What can hang from each mark:
Z79: Z39 Z255 Z345 Z486 Z622
Z255: Z39 Z345 Z486 Z622 Z786
Z345: Z21 Z79 Z255 Z786
Z486: Z345 Z786
Z622: Z39 Z345 Z486
Z39: Z21 Z151 Z345 Z486 Z786
Z786: Z39 Z79 Z345 Z622

Known rows, with every way that one mark hangs from another:
(Z786 Z79 Z622): [ -5 -12   3  -2  41 -26  10   7  -9 -35   5 -19  27 -11 -18   3  14  -3
  12  19  11 -30 -11   0   1  17 -14  10  -3   8  -6   7  28  -3   9   1
 -16  30]
(Z622 Z39 (Z345 Z21 (Z79 (Z486 Z786)) Z255)): [ 31  -9  -5 -23 -40 -18 -40 -28 -19  50   2 -10 -20 -23  40 -18  -2 -32
  19   1 -16 -24   7  11 -18   3  -8 -55   0  21  29 -41 -29  11 -27   6
  11 -18]
(Z255 (Z345 Z21 Z79 Z786) Z622): [ 59  10  -3 -34 -30 -47  -4 -28 -51  13  41 -33 -20   4   2 -24  20 -11
  -7  51   1 -12   4  17 -16   6   4  -2  -6  -7 -39   5  18 -32  -1 -23
  32 -50]
(Z39 Z151 (Z486 Z345)): [-29  11  -7  20  21  17   4  11  30  -4 -14  12  16  15 -16  25 -24  -1
 -21  -5   3  30   9 -10   3  -6  16  19   4  -2   9   5  -4 -15  -5  18
   1  15]
(Z486 (Z786 (Z39 Z345))): [ -8 -11  -4   5  -2  32   2  29   3 -17   6  35  -7   9   3   9  -9  39
   2  -8  -3  -4 -16 -18  12  -8  19  13 -11   4   5   4  -4 -19   5  26
  -9   5]
(Z79 Z255 (Z345 Z21) Z622): [  7  34 -15 -11   4 -11 -11   2 -33 -19  15 -26 -29 -26   0 -10  19   3
 -21 -23  -7 -19  18   7   2  15  18 -17  22 -19 -40 -18  10  24  -7  11
  10 -13]
(Z486 (Z345 Z21) (Z786 Z39 (Z79 Z255) Z622)): [ 40 -33  39  21  -3 -40 -10 -37 -16 -35 -29  20  15 -22  -7 -21  23  -7
 -44 -32 -21 -31  -4 -48   9  22 -20 -13 -10  -5  -8  16 -18  70 -36  32
 -23 -10]
(Z39 Z151 (Z486 Z345) (Z786 Z79)): [-45 -10  24  49  41   0 -17   4  51 -10 -26  16  29  21 -15  12 -24   7
 -29   6   5  14   3 -24 -10  12   3  34   7  21   4  -1 -31  15 -21  16
 -13  12]
(Z39 Z151 (Z345 Z79) Z486): [-49   5   2  14  34  16  -2   1  13  -2  15  -8  -4  14   6  10 -17  21
 -12  13   0  23   0 -12 -16   2  18  16 -20  13   7 -19 -19 -21  17   7
  15   8]
(Z255 (Z622 Z486)): [  4 -22 -19 -30  10  13   2  12 -26 -21  24 -25 -14  12 -15   6   4  -9
  17  17  26  23  -5  33  19 -15  -9 -11  24  -8   9  -3  47 -42   6 -31
  12  17]
(Z622 (Z39 Z151) (Z486 Z345 Z786)): [ 15 -25  12  -8 -27  47 -28  -1  28  10 -55  21  15  15  -9  16 -26 -12
   0 -26  -5  31 -22  -6  21 -13  -2 -14   4   9  41 -10   4 -16 -41  17
 -22  17]
(Z39 (Z786 (Z79 Z486 Z622) (Z345 Z255))): [ -6  12   6   5  13 -58  -7  16  34 -10   6 -36   0 -23  18  -5  15 -18
  -4  21 -14 -24  41  23 -22  25  -2 -14  35   0  -8  -4   0  42 -16 -13
 -14 -15]
(Z486 (Z786 (Z39 Z151) (Z79 Z255 Z345) Z622)): [ 10 -26  51  17  12 -13 -21  16  11 -43 -33   4   5 -11   4  -8  16  17
 -22 -48 -19 -21 -11 -32 -32  42 -13  -2 -20  16 -19  13 -29  48 -11   6
 -30  39]
(Z622 Z39): [-15  12 -46 -18  11  20  11   8  -3  -2  -3  11  12  -3 -11  12   0   1
  36  -6  14 -16 -21  16  25   0   4   9   3  20  25 -15  23 -42  16   8
 -17  15]
(Z786 (Z39 Z486) Z79 (Z622 (Z345 Z255))): [-17 -33  15  18  36 -49  21 -14   9   1  -8 -14  12   4   7  -7  -5   0
  30   1   4 -14  18 -32 -24  10 -35 -21  -6  11  21   2  -1  25  18 -24
  -9  35]
(Z786 (Z345 Z21 (Z255 Z39 Z622))): [ 17 -21 -13 -36 -29 -19  34 -31 -48   1  42 -11 -19 -12  -8 -24  -9 -28
  12  12  12  -2  19  21  11   3 -20   8  26 -27 -16  14  34   0  16 -50
 -14 -47]
(Z79 Z39 Z486 Z622): [ -4  38 -49 -20  -3  12  18  36  21  -8  21  -9  -4 -35  13  16  37 -13
  -3  -3   6 -13  -1  37   0 -11  33 -13  13 -11 -11  22  36  -2  35  -9
  12   2]
(Z622 Z345): [-12  13 -22  -9  17   8   1  22   0   8  18  -3   1  14  -5  21 -12  13
  19  14   7 -20   4  15  -4 -10   8 -10  25   8   9 -24   6 -52   7  -1
   4  33]
(Z39 Z786): [-27  13 -16   7  17  14  -8  33   2  -7  19  21   2   2 -18  14   0  21
  18  15  31 -15  -6  12  20  10  11  27  16  22 -14 -14  -1 -28   0  28
  -2   9]
(Z486 (Z786 (Z345 Z79) (Z622 (Z39 Z151)))): [ 26 -27  32  -6 -29   0  -4 -14  13  -1 -41 -14  18 -10 -19  -6  18 -14
   9  -4 -11 -35 -16 -13  -7  31  -6 -15 -11  20  24  17   3   7  -7   5
 -40   7]
(Z486 Z345 (Z786 (Z79 Z39))): [  9 -12  -6 -16  14   0   1  15  26 -15 -24  29  28 -32  13  16   2 -16
 -50  21 -11 -13 -23  -2  -9  -3   4  19   4   1  -3  22 -10  -5  -9  36
 -14   2]
(Z486 (Z786 Z622)): [ 18 -15   4  -6  -6  10   6  39 -15 -22  -2   2   6 -11 -21   3  18  -5
  14  20  16 -18 -10   3  17  16  -5   1   3   1  -8   7  28 -18   0  37
 -10  16]
(Z255 Z486 (Z786 (Z39 Z151) (Z622 Z345))): [ 16  -6  57  31 -12   0 -10   8  16   2 -19  14  10  39 -41 -25   8  10
  33 -40  -3  -5 -26   4 -15 -27 -25   3 -11   5  -8  39  24   3  19 -41
   3  32]
(Z345 Z21 Z79 Z255 (Z786 (Z39 Z486) Z622)): [ 37  -7   8  -2 -27 -57  12 -35 -39  27   7  -3  -1 -16   6 -24   2 -10
  19  24  18  -3  16 -23  -4   7 -17 -18 -43  27  -7   1  -3  51   0   6
  15 -33]
(Z622 (Z39 Z151) (Z345 Z255) (Z486 Z786)): [ 14 -33  13 -12 -37  41 -25   4  11  38 -36   6  -8  19  16  -4 -41 -12
  51 -19  -2  27 -12   2   3  -4 -26 -45   6  30  36 -59  -7 -22 -28  -7
 -12  38]
(Z622 (Z39 (Z345 Z21 Z79 Z255) Z486 Z786)): [-42  -1   9  20  -3  -3 -15 -46 -14  33  16  -2 -25  -8  13 -21 -17   9
  16  13  23   9   2 -25   3  12  -6   5 -23  19  13 -43 -24  26   3  22
   4 -43]
(Z255 (Z39 Z151) (Z345 Z79) Z486 Z622): [  1 -19  15 -24  -7 -17  17  -8 -12  -9  36  -5 -33   3  -6 -14  10 -15
   0   2  -1  17 -17  24 -39  -5 -26  36   1 -23 -30  32  27 -58  52 -61
  30 -29]
(Z486 (Z345 (Z255 Z39 Z786))): [  6   4 -11 -25 -18   0  12  -3 -10  17   1  43  -3   0   2   2 -18 -21
   0  20  27  23   9  22   2   0  -2  23  -2 -27 -24  16   4 -29 -17   9
  11 -23]
(Z39 Z21 (Z786 (Z79 Z345))): [-39   3  20  21  57 -10 -18  14  11 -21   3 -21   9   0   8  12  -2  30
 -11  20  -3 -25   5  -2 -15  11   1  34  10   2  -4  -4 -30   6  -2  12
  -6  22]
(Z486 (Z786 Z79)): [  2 -28 -20  -7  34  -6  -2  34   4 -23  -5  12  21 -17   0   6  -4  -1
  -2  29  -9 -18 -16  13   2   7  -2  17   4  22   2  -7  -6 -24 -12  29
 -11  10]
(Z486 (Z345 Z79 Z255 (Z786 Z39))): [ 41  15   2 -26 -31 -51  -7 -23 -14  34  -3  31   9 -17  38  12  -9 -12
 -16  29  11   0  19 -17 -17   0   4 -19 -24  16  -7 -12 -35  -2 -29  31
   5 -13]
(Z255 Z622 (Z786 Z39 Z79)): [ 14 -34  -6  -6  37 -19  10  -1  -4 -29   0  17  20  18 -14 -28  22   5
  15   6  11 -18 -22  28   0  -1  -5  23 -13   9 -10  47  25 -12   7 -42
  -8   9]
(Z39 (Z486 Z345) Z786): [-35  13  -5  26  20   6  -2  18  31   1  -8  18   5  12 -22  25 -12   9
 -21  23  26  12  19 -11  10   4  14  26  20  -3   8   5 -10 -11 -13  37
   8   0]
(Z79 Z39 (Z345 Z255) Z486 Z622): [ -7  50 -32 -38 -16 -11  -2  36   6   4  20 -31 -25 -49  40   9  27 -18
 -12  -3   9  -4  23  31 -32  -2  20 -22  10 -22 -29   8  24  14  18  -6
  17   8]
(Z79 (Z486 (Z345 Z21 Z255))): [  6  32 -16 -15 -18 -33 -24 -12 -27  13  24  -6  -7 -25  15   4  -5 -29
 -19   0  -1   4  27  14   9 -11   6 -17  15 -17  -4 -17   2  25 -36  20
  13 -22]
(Z622 (Z345 Z21 Z255 (Z786 Z79)) Z486): [ 42 -14  13 -12 -12 -42 -29 -25 -25  40   4 -31   4  10  19 -14 -42 -19
  19  36 -14  12  13  10  -8 -19 -39 -41  17  27  11 -62  -8  15 -36 -21
  10  -1]
(Z622 (Z486 (Z345 Z79 (Z255 Z39 Z786)))): [ 21 -20  11 -46 -19 -23  -5 -33 -11  31 -10  13 -17 -12  17   7 -19 -34
  -8  36  15  33   7  22 -11 -11 -13  -2  -6 -23  -2  10  -6 -24 -36  -5
  39 -22]
(Z79 (Z39 Z21 Z151 Z345) (Z622 (Z486 Z786))): [ -1 -17  12  13 -22  77   1  19  21 -13  -9  -8  -4   9  14   0  -4  16
 -13 -14 -23  43 -23 -12  19 -28   9  -9  -4 -21  -4   2  12  15  10   2
   2  13]
(Z622 (Z39 Z345)): [-30  16 -28  -6  13  35   9  -1   3   0   6   2   3  10  -3  10 -10  22
  27 -11  13  -2 -20  -3  18  -4  14  11  -8   1  26 -20  20 -39  20   8
 -21  14]
(Z486 (Z786 (Z79 (Z255 (Z39 Z151))) (Z345 Z21))): [ 13 -36  19   6  -5 -11  10 -13   1 -18  -9  18   2 -13 -12 -18 -16 -10
 -32 -26 -43 -16 -10  -5  -5  29 -17  12  13   6 -10  -1 -35  37 -14 -21
 -28 -36]

Rows:
[ 13 -11   7 -23   6 -23 -30 -40 -24  25  15 -33 -15   2   0   3 -14   1
   9  19 -10 -14  -2  13  -3 -26  -5 -41  22  16  22 -34  -8 -18 -21 -24
  33   5] : (Z622 (Z345 Z21 Z79) Z486)
[  1  22 -24  -3   7   3   8  15   2   1  11 -10 -20   3   4   8  14   1
   3 -15  -4 -21  24   8  -5  16  11 -45  33  -7 -16 -32   3 -23   5   4
  13  23] : (Z79 Z255 (Z622 Z345))
[ -6  -1  14   5  18 -27  14 -32   7  -5  -6  -2  18   3  -1   8   8  32
  -6 -16 -36 -31   0 -11  -4  -9   7  -1  -4  16  18  20 -32  12   9 -23
 -13   8] : (Z786 (Z39 Z21 Z151) (Z345 Z79))
[-26   3 -20  11  15  43  11  -7  -2   0 -11  11  26  15  -8   4  -5  14
  37 -29   0  -1 -23  -3  26  -7   0  15  -9  20  23 -18  -1 -17  18  -1
 -28  26] : (Z622 (Z39 Z21 Z151))
[ 16  14 -15 -22  12 -21  -4 -14   4  -5  -2  -5   9 -23  14  20  21 -18
 -28  27   1 -22  19   2 -10  -2  23 -19  13 -17 -14   8   6 -19 -14  25
  12  -4] : (Z486 (Z345 (Z79 Z622)))
[  1 -49 -15   1  -9  30  33  17   1   2   9   9 -44  26   0   0 -10 -16
  -9   1  15  25  19   0 -18  27 -10 -10  17 -23   8   2 -10 -37  27 -25
  19  -5] : (Z79 (Z255 (Z39 (Z486 Z786)) (Z622 Z345)))
[-12 -16   9  31  11  33   3  17  23  -5 -32  16  20  22  -7  17 -23   2
 -33   4 -20  35  12 -25  12  -9  10  17   2 -13  16   9 -25  -1 -19  40
   3   5] : (Z39 Z21 Z151 (Z486 Z345 Z786))
[ 24 -20  31  12 -32  39 -12  -1  18  -6 -52  21  31   9 -22   3   1 -19
   1 -25   5  -2 -21 -30  11  18  -3  -4 -12   3  12  10  12   8 -20  35
 -41  25] : (Z486 Z345 (Z786 (Z622 (Z39 Z151))))
[-11   0  -8  -9  -6  32 -12 -36 -19   5   8 -21 -10  11 -12  -1 -23  17
  27 -17  -2  18 -26  -3  41 -26  -5  -9   1  -1  36 -31  31   0  -2 -13
  -8  -4] : (Z622 (Z39 (Z345 Z21)) Z486)
[-20  -4  27   8  26 -18 -12  -8 -12 -22  13   0 -20 -24  -5 -14 -22  -6
 -29 -46 -28  11 -19   6 -32   3 -34  34  -1  -6 -26  -4 -22  29  20 -40
   5 -22] : (Z786 (Z79 (Z255 (Z39 Z151) Z486) (Z345 Z21)))
[  5  -8  18  -5  -8  33  -9 -10   4  -1 -24 -29  -3  36 -34 -12   7  10
  39  -4  17  22 -29   2  27  -5  -9  -5 -21 -18  24  13  53 -11  -9 -17
  -3  23] : (Z255 (Z786 (Z622 (Z39 Z345) Z486)))
[-14  14 -20   8  15  -9   7 -19  -5   2   4   2   6  -3 -21   9 -15  -5
 -27  11  -1   6  14  -8  24 -16  11  13  13 -15  11   9   9   6 -15  18
  13 -21] : (Z39 (Z486 (Z345 Z21)))
[-12  17  26  24 -12   8 -20   0   4  -1   7   5  10   9 -40 -10 -15  20
   3 -10  -6 -24  -7   4  21   7   8  19  24  27 -16  -9 -10  26 -17  -7
 -27 -18] : (Z39 Z151 (Z786 (Z345 Z21)))
[  4 -15   7  -3 -28  11  17  20  11  12   5   3  -5  -6  18   6 -19 -18
  -5 -10 -31  16  24  10  -5   4  -6   3  10 -19  13   7 -25  12  -5 -17
  -9 -16] : (Z79 (Z486 (Z786 (Z345 (Z255 (Z39 Z21 Z151))))))
[ 39  23 -14 -12 -46  11 -13  12  11  -5  -4   6   1 -36  14   0  23 -35
 -46  -7 -22 -11   2   8   9 -19  32 -21  17 -26 -16  33  18  40 -19  25
   5 -34] : (Z79 Z39 (Z486 (Z345 Z21) Z786) Z622)
[  7  -8  22   2 -22  29  14 -19 -29  -6  28   3  -6  22 -40 -24   1   6
  17   1  19  -1 -22   0  21  -4  -1  35 -22 -35 -31  37  36  12  11 -16
   0 -24] : (Z255 (Z39 (Z345 Z21)) (Z786 Z622))
[-27   2  16  12 -11  26  12  15  31   0  10  27   6  16 -31  14 -21  17
  12  -9  10  -9  -6   6   1  17   4  41  20  12  -9   9 -13 -11  14 -23
 -30  -9] : (Z255 (Z39 Z151 (Z786 Z345)))
[ -6   9  -8 -37  -5   0   5  23 -18  16  14  16 -20  -7   7   3 -16  -8
  19  17  23  12   7  37 -22   4   1  33  -7 -22 -31  12   5 -30   1 -11
  14  -7] : (Z79 (Z345 (Z255 Z39 Z786)))
[-49   5 -20   0  67 -14  23   9  24 -13  -3 -33  11 -21  12  22   6  16
 -34  21 -15  -2   0  -1 -25 -13   2  32  -6 -12  14  27  -8   8  37 -12
  11  17] : (Z786 (Z79 (Z39 Z21 Z486) Z345))
[  5  10 -13 -13 -16  36   8  21  -8 -13   5  25  -9   2 -12 -24  33  -7
 -11 -22  28  20 -28  30  -1  20   1   6 -10   1 -51  24  16 -13  22 -30
   5   5] : (Z79 (Z39 Z151) (Z255 Z622 Z786))
[ -6   9   7   8  -2  -1   2  21  19   4 -26   9 -10  13   3 -19  -2   7
  17 -22   3  24  20   9 -25  -4  17   3 -19   0 -24  28   6  26  -4 -21
   8   9] : (Z79 (Z345 (Z255 (Z786 (Z39 Z151 Z486)))) Z622)
[ 41  16  -2 -16 -17 -35  -7 -18   1  22  -9  28  18  -2  18  21   1   3
 -24  23   3 -14   1 -15 -14  -7  18  -8 -18  17   2   8 -28 -12 -21  23
   6  -9] : (Z486 (Z345 Z79 (Z786 Z39)))
[ -9  12  -7  14  23  -6  18  -4  -5  19  19 -29  -3  20  19  15 -13  21
 -18  56  -9  29  18 -19 -11 -12  17   8 -28  -6  17 -13 -26 -17  12  17
  32 -14] : (Z39 Z21 (Z345 Z79 Z786) Z486)
[-21  -7  49  59 -10  23 -21  -6   8   9   5 -13   7  38 -43 -16 -15  16
  23 -13  15  -6   3 -28   4  13 -11   1  12  19  -7 -10  -4  39   3 -10
  -5  14] : (Z39 Z151 Z486 (Z786 (Z622 (Z345 Z21))))
[ -8  12  -2   0   6 -23   3 -22  -9   0  34 -20 -24 -14  57  -4  25  14
   2  -8 -18  -1  33 -10 -14 -10  16 -34 -20 -25   3  -6 -17  32  11  -4
  20  -6] : (Z786 (Z39 Z21 (Z345 (Z79 Z486 Z622) Z255)))
[ 27 -34  19  10  -5 -25  27   7 -16 -29  -9  -9 -26  -4  -7 -20  33   4
 -31 -24 -30   7  11  -6  10  -5 -33  -6  12 -32  11  42   9   7  20 -25
  -2 -28] : (Z79 (Z255 (Z486 (Z786 (Z39 Z21) Z345)) Z622))
[ -2  39 -32  -9  10 -13 -14  36  -2  -2   8   2 -22  -2  -2   1  28  -6
  -8  -9   3   1   9  45   1  16  17  -9   3  -8 -14   2  -1 -15 -15   4
  31   2] : (Z79 (Z255 Z786) Z486)
[-37   2 -11  28  19  33  16 -23  29   8 -36   7  27  25 -11  18 -16   2
  -2 -24  -7  25   5 -27  20 -10   5  13  -7  -9  43   3  -9   0   5   9
 -13  14] : (Z622 (Z39 Z21 Z151 (Z486 Z345)))
[-11  28   3  11 -23  27   8  26  45  -4  -3  10  15  -7 -20   2  18  13
  -3 -11   6 -21 -11   6   0   8  22  10  24  15 -30  21  12  17  22 -13
 -31  -1] : (Z79 (Z39 Z151 (Z786 Z345)) Z622)
[ -2  17 -43 -11   1  13  21   2  -3  -8 -12   7  -8 -16   2   0  30  -9
  23 -34   8 -17   0   8  21  24  11 -24   8   3  -1 -25  21 -13  11  11
 -10   4] : (Z79 Z255 (Z622 Z39))
[ 17  23  42  26 -12   2 -21   0   2   6  19 -47   6  23  18   4  11   3
 -13  12  -9  14   9 -22 -24   9  10 -11 -35 -10  -2  -9 -19  26   3  -1
  13  10] : (Z39 Z21 Z151 (Z345 (Z79 Z486) (Z786 Z622)))
[ 36 -15   9   6  -6 -19   4 -26  -3 -10 -25  24  -7 -22  36   6  39   0
 -50 -19 -29 -20  22 -36   0   9  16 -35  -8 -23  -7  13 -46  25 -24  44
  13 -11] : (Z486 (Z345 (Z79 Z255 Z622)) (Z786 (Z39 Z21)))
[ 29   7 -14  -4  10 -32  -7   0 -27   5  10  -6  29  -5  -2 -12 -15  -7
   3  33  -6 -17 -10  11   4  -5  -5  14  -1  30 -12 -24   1   8 -13   2
  -5 -18] : (Z345 Z21 (Z786 Z79))
[ 29 -19   9   0 -26 -13   7  25   0   9  -8  26 -18  -6  21 -19  -3  -8
  26 -11 -15   2  12   2 -15 -28 -21 -31  16   0  -4  -2  13  -9  12   4
  10  -5] : (Z79 (Z622 (Z345 (Z255 (Z486 (Z786 Z39))))))
[-31  -5 -24   3  30   8  21 -10  -9 -11  -6 -42 -29  10   4   0  25   1
  -8 -22   9  21  19  -7  -3  21  -5  -2  -3 -32  24   6   6  -6  30 -24
   4  11] : (Z79 (Z255 (Z622 (Z39 Z21 Z486))) Z345)
[-13   4 -27  -3 -10 -11   8 -42 -14  27 -14   9   3 -12   2  -6 -21 -22
   6   0  12  15  16 -16  23  -5 -10  -5   0  -4  26 -14  11  17 -15  21
  -5 -26] : (Z622 (Z39 (Z486 (Z345 Z21 Z255))))
[ -6  39 -16 -25  -5 -32 -33  10 -35   9  35 -32 -27 -31  24   0  -8  -8
  -3  -1  -3  -5  24  31 -13  -5   7 -11   9 -12 -14 -22   2  21 -17   2
  19  -7] : (Z79 (Z345 Z21 Z255) Z486)
[ -1   3 -16   8  18   6  17   4  -9  -3  -1  28  15  18 -16  -6  15  30
  23  -3  -2 -13 -14  14  26 -23  11  22 -17  -1   1  34  -1 -10   1  -5
   8  10] : (Z255 (Z786 (Z39 Z21)))
[ 20  13   9   3 -30 -14   0  26 -13  16   2  36   4   1   8 -13 -24  -2
  28 -14   6  34  -8   5  -8 -23 -28  12 -26  39 -14 -19  -2  -2  13  -5
   0 -10] : (Z345 (Z255 Z486) (Z786 (Z39 Z151)))
[-16   3 -20   1  14  27  10 -15   0  21  -6  -4  12  24   4  12  -6  15
  40 -10  -7 -22  -4  -5  14 -14  -3 -13  12   3  42 -26  -2 -37  18  -7
 -10  31] : (Z622 (Z39 Z21) Z345)
[ 19   5 -19  11  25 -36   5   8  13  -2   4  -5  28   8  25   9   4  11
   0   4 -28 -11   5   0 -10 -17   5   5 -20  15  22   7 -24  23   2 -19
   1  10] : (Z345 (Z786 (Z39 Z21) (Z79 Z486)))
[-39  15  47  48  -7  64  -2   9  15 -19  21   1  11  19 -15  -2  14  41
  -2 -20  23   9 -30 -40  13   7   2  29 -16  -7 -29   5  -3  30  36   9
 -25  24] : (Z79 (Z39 Z21 Z151 Z345 (Z786 Z622)))
[ 36  25 -27 -22 -16  -4  24   3  -7  18   9  -7  13 -26  29   7  33  -8
 -13  43   1 -13  -3   7  -9 -12  17 -10 -17  -1 -22  10  -3  -2  26  11
  21 -16] : (Z345 (Z79 (Z39 Z21) Z622) Z786)
[-32   0   6  12   1  49 -24  -4  19   6  -2  -3 -15  26 -13   9 -19  29
  31  -9  24  25 -22  -5  32  -6   2   3   1  11  32 -33   9 -19  -2   1
 -12  16] : (Z622 (Z39 Z345 Z786) Z486)
